Known rows, with every way that one mark hangs from another:
beru(moso): -19; -21; 10; 17; -89; -41; 38; 44; -8; -18; -16; 4; 0; 23; 13; -7; 8; 8; 6
moso(beru(memi) regozet(domiv) tafa): 13; 53; 2; -36; 81; 44; 11; -36; -10; -5; 26; 6; -4; -10; 1; 44; 43; -15; -8
relaru(tafa(moso(beru))): 30; 25; -7; -24; -12; 8; -56; -8; -70; 10; 19; -60; -15; -7; 12; 34; -45; 12; -19
gifef(regozet(domiv moso(tafa))): -70; -44; -23; -8; -2; 25; -18; -21; 32; 18; -5; 33; -6; -25; 28; 76; 17; 12; 84
memi(beru): -56; 3; -3; 16; -57; -6; 15; 36; -30; -60; -11; 2; -24; 28; 29; -4; -31; 21; -37
tafa(moso): -36; -3; 7; -12; -72; -6; -16; 8; -28; -31; -8; -12; -27; 13; 3; 1; -23; 12; 3
relaru(tafa(moso(beru(memi sudud)))): 67; 30; 12; -8; 6; 0; -71; -29; -32; 29; 34; -46; 15; -4; -14; -1; -28; 9; -34
beru(moso(regozet tafa) sudud): 35; 0; 10; 60; -8; 4; 38; 33; 33; 82; -38; 65; 55; -28; -46; -41; 2; -51; -22
relaru(tafa(moso(beru regozet(domiv)))): 16; 39; -16; -34; 38; 59; -50; -29; -70; 31; 13; -59; -2; -33; 15; 17; -27; -4; -3
domiv(regozet(moso(beru))): -10; 4; -18; -34; 1; -59; 35; 4; -4; -73; -5; -24; -52; 28; 24; -1; -31; -6; -12
domiv(regozet(moso(beru(memi sudud) tafa))): 44; 10; -7; -16; 45; -65; 16; -18; 49; -20; 13; 14; -8; 20; -19; 2; -6; -21; -39
domiv(regozet): 6; 11; 3; -46; -64; -50; 100; 23; -10; -66; -7; 35; -37; 29; 36; -13; 9; -37; -22
sudud(beru(memi moso(regozet(domiv) tafa))): 26; -41; 34; -1; 20; 5; 49; 24; 16; -16; 1; 2; 7; 0; -7; -6; 81; 8; 8
domiv(regozet(moso(beru tafa))): 5; 8; -25; -30; 24; -55; 31; 3; 14; -37; -3; 0; -35; 16; 6; 34; -23; -21; -25
relaru(tafa(moso)): 29; 6; 2; -23; -59; -13; -25; -6; -49; 25; 15; -28; 6; -9; 13; 20; -26; 6; -13
regozet(domiv moso): -58; -36; -41; -14; -14; -23; -4; -9; 16; -31; 19; -11; -21; 35; 29; 11; -46; 53; 50
regozet(moso(beru)): -31; -7; -19; 0; 0; -39; -29; 0; -19; -50; 2; -37; -46; 25; 14; 20; -64; 42; 17
sudud(beru): 6; -41; 8; -7; -45; -13; 56; 56; -37; -79; -4; 5; -61; 38; 20; -11; -23; 26; 5
gifef(regozet(moso(tafa))): -46; -40; 2; 6; -34; -11; -8; -6; 22; 17; -22; 48; -9; -36; 16; 70; 17; -4; 62
gifef(regozet(domiv moso(beru(memi sudud) tafa))): -32; -18; -15; 5; 64; 35; -61; -43; 46; 24; 15; 17; 2; -18; 1; 54; 18; 15; 61

Rows:
-47; -8; -12; 61; -2; 44; 4; 37; 13; 19; -34; 7; 32; 2; -5; -79; -16; -2; -28 => memi(beru(moso(regozet(domiv)) sudud))
44; 2; 50; 40; -35; -27; 33; 6; 35; 26; -14; 36; 47; -13; -27; -80; 54; -23; -17 => beru(memi moso(regozet) sudud)
-28; 36; 14; -15; 7; 45; -34; -6; -60; -27; -24; -39; -39; -21; -5; -11; -23; -12; -9 => tafa(moso(beru regozet))
-47; 9; 0; -27; -15; 52; -8; -13; -29; -11; -13; -11; -13; -16; 8; -18; -4; -5; 22 => tafa(moso(regozet(domiv)))
-84; -50; -18; -14; -24; 19; -15; -19; 14; -16; -7; 12; -23; -13; 46; 38; 12; 26; 98 => gifef(regozet(domiv moso))
10; 3; 27; -3; 0; -5; 39; -9; 35; 28; 6; 20; 46; -15; -6; 11; 95; -16; 4 => beru(memi moso(regozet(domiv) tafa))
7; -48; 31; 20; -35; -2; 61; 67; -28; -40; -37; -7; -27; 0; 4; -50; 24; 2; 8 => sudud(beru(moso(regozet)))
58; 42; 3; -20; 59; 48; -64; -49; -34; 49; 29; -44; 26; -30; -9; -18; -9; -3; -18 => relaru(tafa(moso(beru(memi sudud) regozet(domiv))))
7; -14; -14; -27; -22; -79; 61; 4; 35; -25; -7; 29; -15; 12; 7; 22; -6; -27; -17 => domiv(regozet(moso(tafa)))
22; 12; 1; -41; 27; -73; 26; -20; 29; -50; 15; -10; -28; 18; 3; 37; 18; -12; -30 => domiv(regozet(moso(beru(memi) tafa)))
76; 43; 26; -8; 32; 23; -59; -37; -39; 48; 15; -35; 23; -39; -19; -25; -8; -17; -36 => relaru(tafa(moso(beru(memi sudud) regozet)))
22; -58; 48; 8; -55; -51; 43; 47; 0; -71; 5; -19; -25; 38; 8; -26; 55; 38; 4 => sudud(beru(memi moso))
6; -2; -37; 5; 86; -7; -56; -36; 52; 13; 40; -7; 9; 27; -23; 29; -38; 40; 12 => regozet(domiv moso(beru(memi sudud) tafa))
-32; -7; 2; 4; -32; 14; 45; 22; -7; 6; -21; 4; 13; -5; 18; -29; 29; -8; 25 => beru(moso(regozet(domiv)))
-35; -19; -2; 75; -53; -7; -4; 56; 14; 0; -29; 6; 21; 26; -12; -58; -36; 10; -44 => memi(beru(moso sudud))
61; 7; 44; 46; -7; -25; 32; 5; 55; 66; -12; 59; 67; -26; -49; -40; 61; -41; -29 => beru(memi moso(regozet tafa) sudud)
-14; -5; -8; 10; -5; 18; 43; 19; 11; 43; -19; 28; 34; -19; -5; 13; 37; -24; 13 => beru(moso(regozet(domiv) tafa))
17; 15; -7; -34; -7; 41; -20; -26; -49; 46; 9; -27; 19; -36; 17; 1; -9; -8; 4 => relaru(tafa(moso(regozet(domiv))))
35; 35; 14; 5; 9; -11; -8; -8; -6; -38; 25; 8; -19; 36; -8; -19; -20; 13; -24 => moso(beru(memi sudud))
-4; 35; 9; -10; 58; 64; -58; -38; -13; -4; 9; -31; -5; -9; -23; -41; -3; 1; -1 => tafa(moso(beru(memi sudud) regozet(domiv)))
-29; -4; -19; 66; 22; 48; 1; 32; 31; 54; -32; 28; 52; -8; -25; -41; -8; -19; -40 => memi(beru(moso(regozet(domiv) tafa) sudud))
51; 25; -13; 3; 4; 16; -67; -7; -49; 40; 15; -40; 4; -6; -13; 0; -71; 2; -29 => relaru(tafa(moso(beru(sudud))))
-53; -20; -9; -21; 49; 24; -52; -46; 25; -5; 17; -4; -15; -17; 24; 86; 42; 25; 71 => gifef(regozet(domiv moso(beru(memi) tafa)))
55; 42; 4; 12; 39; -5; -10; -10; 15; 6; 28; 32; 2; 21; -33; 25; -13; -8; -37 => moso(beru(memi sudud) tafa)
-8; -2; 35; -9; -28; -11; 39; -8; 14; -10; 3; -4; 25; -4; 16; -29; 87; 4; 20 => beru(memi moso(regozet(domiv)))
16; -3; -15; 48; 17; 35; 31; 20; 39; 83; -22; 56; 57; -17; -36; -33; 2; -36; -1 => beru(moso(regozet(domiv) tafa) sudud)
-17; -6; -66; 19; 81; 14; -50; -17; 33; 27; 21; -2; -2; 25; -21; 32; -83; 31; 18 => regozet(domiv moso(beru(sudud) tafa))
